Every row comes from one small tree of marks. Brackets hold a mark, then the marks that hang from it, in alphabetical order. Every link used is in the known rows. Which tree was each row made from?
Known rows:
[fodel [tiso [givotat guva [mesob [bafudem felas]]]]]: [ 4.84  1.19  1.44  2.35  0.31  6.36  1.49  2.48 -1.84  3.55  4.02  0.36
  0.70  4.40  3.39  1.56 -1.83  2.78  1.84  2.02  1.41  1.66]
[givotat guva [mesob bafudem] tiso]: [ 8.68  1.53  1.28  0.92  1.35  5.96  0.64  1.52 -2.84  3.52  5.63 -0.60
  0.59  2.25  4.91  2.66 -0.08  2.91  1.08  1.81  0.66  2.38]
[tiso [givotat [guva fodel] [mesob bafudem]]]: [ 6.82  1.62  1.39  1.16  0.61  3.84  0.90  2.46 -4.72  2.28  6.00  1.05
  0.07  3.56  3.50  0.49 -3.52  1.89  1.58  1.60  2.30  1.01]
[fodel [tiso givotat]]: [ 2.44  1.13 -0.88  1.84 -1.51  5.43  1.22  1.55 -1.91  2.74  1.56  1.43
  1.11  2.78  2.99  1.76 -2.44  2.31  2.78  1.82  0.22  0.64]
[nitivab [felas gitar]]: [ 1.44  1.70 -0.56 -1.23 -2.31  4.60  1.89  3.79 -2.34  2.69  1.70  1.15
  0.73  4.62  2.29 -0.26  1.73  1.12  3.03 -0.51 -0.19  0.48]
[givotat mesob]: [ 4.02  1.06 -0.86  0.62 -0.75  2.74  0.50  1.95 -2.09  1.41  2.67  2.62
  0.91  2.09  4.65  2.34 -1.23  0.28  2.04  1.57 -0.01  1.25]
[tiso givotat]: [ 2.76  1.92  0.54  2.16 -1.39  3.68  1.10  1.16 -2.98  2.93  2.86  1.28
  0.39  2.89  2.60  1.21 -3.54  0.47  2.07  1.36  1.17 -0.31]
[mesob [bafudem [felas gitar nitivab]] fodel]: [ 5.15  1.48 -2.25 -3.55  2.05  5.36  1.24  4.01 -1.68  2.57  4.20  0.60
  1.30  6.50  3.20 -3.01 -0.01  2.94  0.94  0.47  1.46  1.75]
[fodel [tiso [givotat guva [mesob [bafudem [felas nitivab]]]]]]: [ 4.97  0.86  0.47  1.55 -0.24  5.54  2.12  2.72 -2.59  3.48  4.67  0.21
  1.10  3.98  3.56  1.21 -1.30  2.69  1.04  2.06  1.84  1.73]
[givotat [guva fodel] [mesob [bafudem felas]] tiso]: [ 8.16  1.27  1.10  1.27  2.34  4.60  0.44  3.99 -3.17  2.60  7.54  0.91
  0.26  4.22  4.93  1.75 -0.32  3.96  1.70  1.76  1.51  3.46]
[mesob fodel]: [ 3.90  0.89 -3.29 -1.31  0.48  4.21 -0.26  2.19 -1.12  2.04  0.78  2.30
  0.97  3.84  4.02 -0.04 -2.34  2.65  1.85  0.65 -1.00  1.67]
[mesob [bafudem felas] [fodel tiso] [givotat guva]]: [ 6.63  1.92 -0.03 -0.79  3.49  7.15  1.44  2.78 -2.38  5.39  2.51 -1.62
  0.90  8.11  1.95 -3.13 -0.66  4.85  0.88  1.23  1.14  3.10]
[guva fodel]: [ 2.94  0.81 -3.30  0.06  0.02  1.87  0.25  3.55 -3.10  0.42  3.25  3.77
  0.54  2.54  3.66  0.70 -1.91  2.82  3.17  0.41  0.18  1.82]
[tiso [givotat [guva fodel]]]: [ 3.93  1.21 -0.09  2.22 -0.61  3.48  1.29  2.88 -3.84  2.46  4.46  0.53
 -0.05  2.86  2.73  0.93 -3.55  2.56  2.57  1.04  1.58  1.07]
[bafudem felas]: [ 1.25  1.48 -0.03  2.62  0.46  3.40  1.06  3.32 -0.31  3.10  3.27  1.87
  0.28  4.59  3.10  1.43 -0.78  1.55  2.16  0.54  0.79  1.74]
[givotat guva mesob tiso]: [ 6.45  0.79  0.27  1.85 -0.45  4.76  0.83  2.27 -2.23  2.92  4.53 -0.51
  0.68  1.40  5.23  3.99  0.03  2.53  2.10  2.26 -0.07  2.65]
[guva [fodel [tiso [givotat [mesob [bafudem felas]]]]]]: [ 4.39  1.10 -0.68  0.88  0.66  3.66  0.56  3.92 -3.24  1.20  4.89  3.75
  0.78  4.93  3.59  0.17 -2.68  3.06  2.72  1.80  1.50  1.81]
[guva [fodel [tiso [givotat [mesob bafudem]]]]]: [ 5.02  1.03 -1.58  0.06  0.19  3.68  0.35  3.09 -3.89  0.76  4.22  3.76
  0.98  3.67  3.71  0.31 -2.88  3.02  2.75  1.76  0.99  1.44]
[bafudem [felas gitar nitivab]]: [ 0.71  0.90 -1.98 -0.32 -1.43  3.19  2.95  5.19 -1.30  1.97  4.38 -0.13
  1.21  3.97  2.94  0.02  1.69  1.31  2.74  0.96  1.76  1.57]
[felas bafudem gitar nitivab]: [ 3.38  2.24 -3.02 -4.35 -1.68  4.93  2.46  2.92 -1.41 -0.15  5.43 -2.01
  1.51  0.88  3.12 -1.55  2.70  1.27  3.53  1.42  2.35  0.81]

Which tree is each row?
[ 6.78  0.41 -0.99  1.12  0.00  3.47  0.44  3.74 -3.42  1.50  5.60  0.97
  0.62  1.76  5.43  3.21 -0.55  3.58  2.82  2.15  0.23  3.29]
[givotat [guva fodel] mesob tiso]
[ 7.11  1.36 -1.12 -1.39  2.25  7.84  0.21  1.47 -2.07  3.68  2.34  0.65
  0.96  5.28  3.26 -1.43 -3.08  4.59  0.89  1.03  0.37  1.59]
[mesob bafudem [fodel [tiso [givotat guva]]]]
[ 3.68  1.55  0.86  0.78 -0.73  6.27  1.71  3.06 -1.77  2.33  3.64  0.81
  1.23  4.66  3.11  0.68 -1.08  1.70  3.07  2.50  1.49  0.81]
[fodel [tiso [givotat [mesob [bafudem [felas gitar]]]]]]
[ 6.77  1.45 -1.21 -1.84  2.78  6.12  2.21  3.03 -3.28  5.34  3.28 -1.75
  1.37  7.60  2.14 -3.62 -0.07  4.76 -0.09  1.24  1.62  3.19]
[mesob [bafudem [felas nitivab]] [fodel tiso] [givotat guva]]
[ 7.54  1.98  0.84  0.13  0.67  4.84  0.04  0.80 -2.85  2.58  4.81  1.96
  1.05  2.67  4.93  2.17 -0.67  1.34  1.18  2.17  0.40  1.28]
[givotat [mesob bafudem] tiso]
[ 8.62  1.62 -0.39 -1.75  1.60  5.38 -0.79  1.17 -2.48  2.42  4.05  2.28
  1.33  4.08  5.41  0.84 -1.48  2.20  0.85  2.29 -0.28  1.81]
[givotat [mesob bafudem fodel] tiso]
[ 6.12  2.34 -0.78 -2.39  2.60  3.76  1.53  2.26 -3.92  4.66  3.55  0.26
  1.22  7.85  1.94 -4.32 -1.06  2.14 -0.55  1.09  1.97  1.77]
[mesob [bafudem [felas nitivab]] fodel givotat]
[ 8.95  1.23  1.22  0.10  2.84  6.50  0.07  2.92 -1.58  3.89  5.65 -0.19
  0.59  5.27  5.20  1.11 -0.65  3.86  0.62  1.96  0.59  3.36]
[givotat guva [mesob [bafudem felas] fodel] tiso]
[ 3.16  0.81 -0.60  2.30 -1.13  6.14  1.60  2.02 -1.90  3.32  2.09 -0.18
  0.77  2.50  3.00  1.97 -2.01  3.31  2.71  1.62  0.43  1.34]
[fodel [tiso [givotat guva]]]
[ 7.33  2.65  1.13 -1.76  2.70  7.33  1.78  3.44 -3.02  5.10  4.41 -3.60
  0.85  7.89  1.87 -3.32  0.70  4.05  1.99  1.89  1.76  2.63]
[mesob [bafudem [felas gitar]] fodel [givotat guva tiso]]
[ 2.75  3.03  0.34 -2.56 -1.37  5.99  1.43  2.96 -1.21  1.88  3.41 -0.01
  0.50  4.25  2.27 -1.37  2.39  1.08  3.48 -0.13  0.78  0.45]
[nitivab [felas bafudem gitar]]
[ 5.39  1.90  1.18  0.72  1.60  3.90  0.53  2.25 -1.83  2.55  4.72  2.57
  0.59  4.53  4.13  0.96 -0.91  0.69  0.94  1.20  1.28  1.40]
[givotat [mesob [bafudem felas]]]
[ 6.05  1.98 -0.26 -2.09  2.70  7.95  2.17  3.98 -2.24  4.55  2.67 -3.04
  1.15  8.20  1.57 -3.85  0.71  4.79  2.38  1.60  1.38  2.91]
[mesob [bafudem [felas gitar]] [fodel tiso] [givotat guva]]
[ 6.55  3.07  2.97  1.92  2.44  5.79  2.05  1.77 -3.66  6.07  5.24 -2.70
  0.22  6.05  1.61 -0.96  0.38  2.98  0.96  1.42  2.24  2.14]
[mesob [bafudem felas] [givotat guva tiso]]
[ 4.81  1.99  0.35  1.75 -0.52  4.46  2.05  1.39 -3.91  4.65  2.76 -2.53
  0.65  2.90  2.25  0.92  0.02  2.46  2.32  1.91  0.63  1.95]
[mesob [givotat guva tiso]]
[ 5.40  1.37 -1.43 -1.19  3.28  7.02 -0.10  2.75 -0.15  3.43  2.35  2.30
  1.08  7.02  3.57 -1.48 -1.51  4.44  1.01  0.65  0.08  2.45]
[mesob [bafudem felas] [fodel tiso]]
[ 6.00  1.48  1.35  0.47  1.61  5.63  1.72  3.87 -1.70  2.79  5.56 -1.06
  0.32  4.11  3.83  0.81  0.76  2.18  2.01  1.09  1.80  2.34]
[givotat guva [mesob [bafudem [felas gitar]]]]
[ 7.95  2.64  1.46 -0.39  3.55  6.52  1.04  2.27 -3.11  5.95  4.23 -2.14
  0.57  7.82  2.21 -2.60 -0.68  4.09  0.53  1.60  1.41  2.82]
[mesob [bafudem felas] fodel [givotat guva tiso]]
[ 3.78  0.02 -3.16  1.00  0.29  4.43  1.06  4.05 -2.25  1.62  2.91  0.92
  0.50  2.14  3.77  1.60 -0.80  5.25  3.31  0.48 -0.02  3.21]
[givotat [guva [fodel tiso]]]
[ 4.85  1.34  1.60  2.46 -1.11  3.98  1.39  1.88 -3.28  2.98  4.21 -0.08
  0.22  2.57  3.55  2.13 -3.00  0.72  1.84  1.93  1.46  0.74]
[tiso [givotat guva mesob]]
[ 6.46  2.79  0.99  0.25  1.93  5.18  1.99  0.75 -4.55  4.93  3.27 -2.13
  0.35  4.22  1.37 -1.65 -0.51  2.44  0.94  0.59  1.74  1.34]
[mesob bafudem [givotat guva]]
[ 7.31  1.47 -1.14 -2.19  1.86  4.48 -0.50  1.58 -2.29  1.85  2.92  2.96
  1.07  4.37  4.81 -0.28 -2.09  1.56  0.67  1.31  0.06  1.48]
[givotat [mesob bafudem fodel]]
[ 6.57  1.60 -1.38 -1.76  1.97  7.14 -0.12  1.11 -2.13  3.19  1.93  1.87
  1.20  5.51  3.27 -1.62 -3.32  3.76  0.99  1.22  0.24  1.03]
[mesob bafudem [fodel [tiso givotat]]]
[ 5.58  2.28  0.89  1.01  2.81  4.91  2.03  3.40 -3.98  4.42  4.72 -0.92
  0.31  6.65  1.38 -2.17 -0.24  4.08  1.73  0.89  2.41  2.76]
[mesob [bafudem felas] [givotat [guva [fodel tiso]]]]
[ 7.31  1.31  0.54  0.49  1.62  5.11  0.92  1.83 -2.73  2.85  4.54  0.13
  0.34  2.61  4.32  1.50 -0.63  2.24  0.90  0.83  0.98  2.05]
[givotat guva [mesob bafudem]]
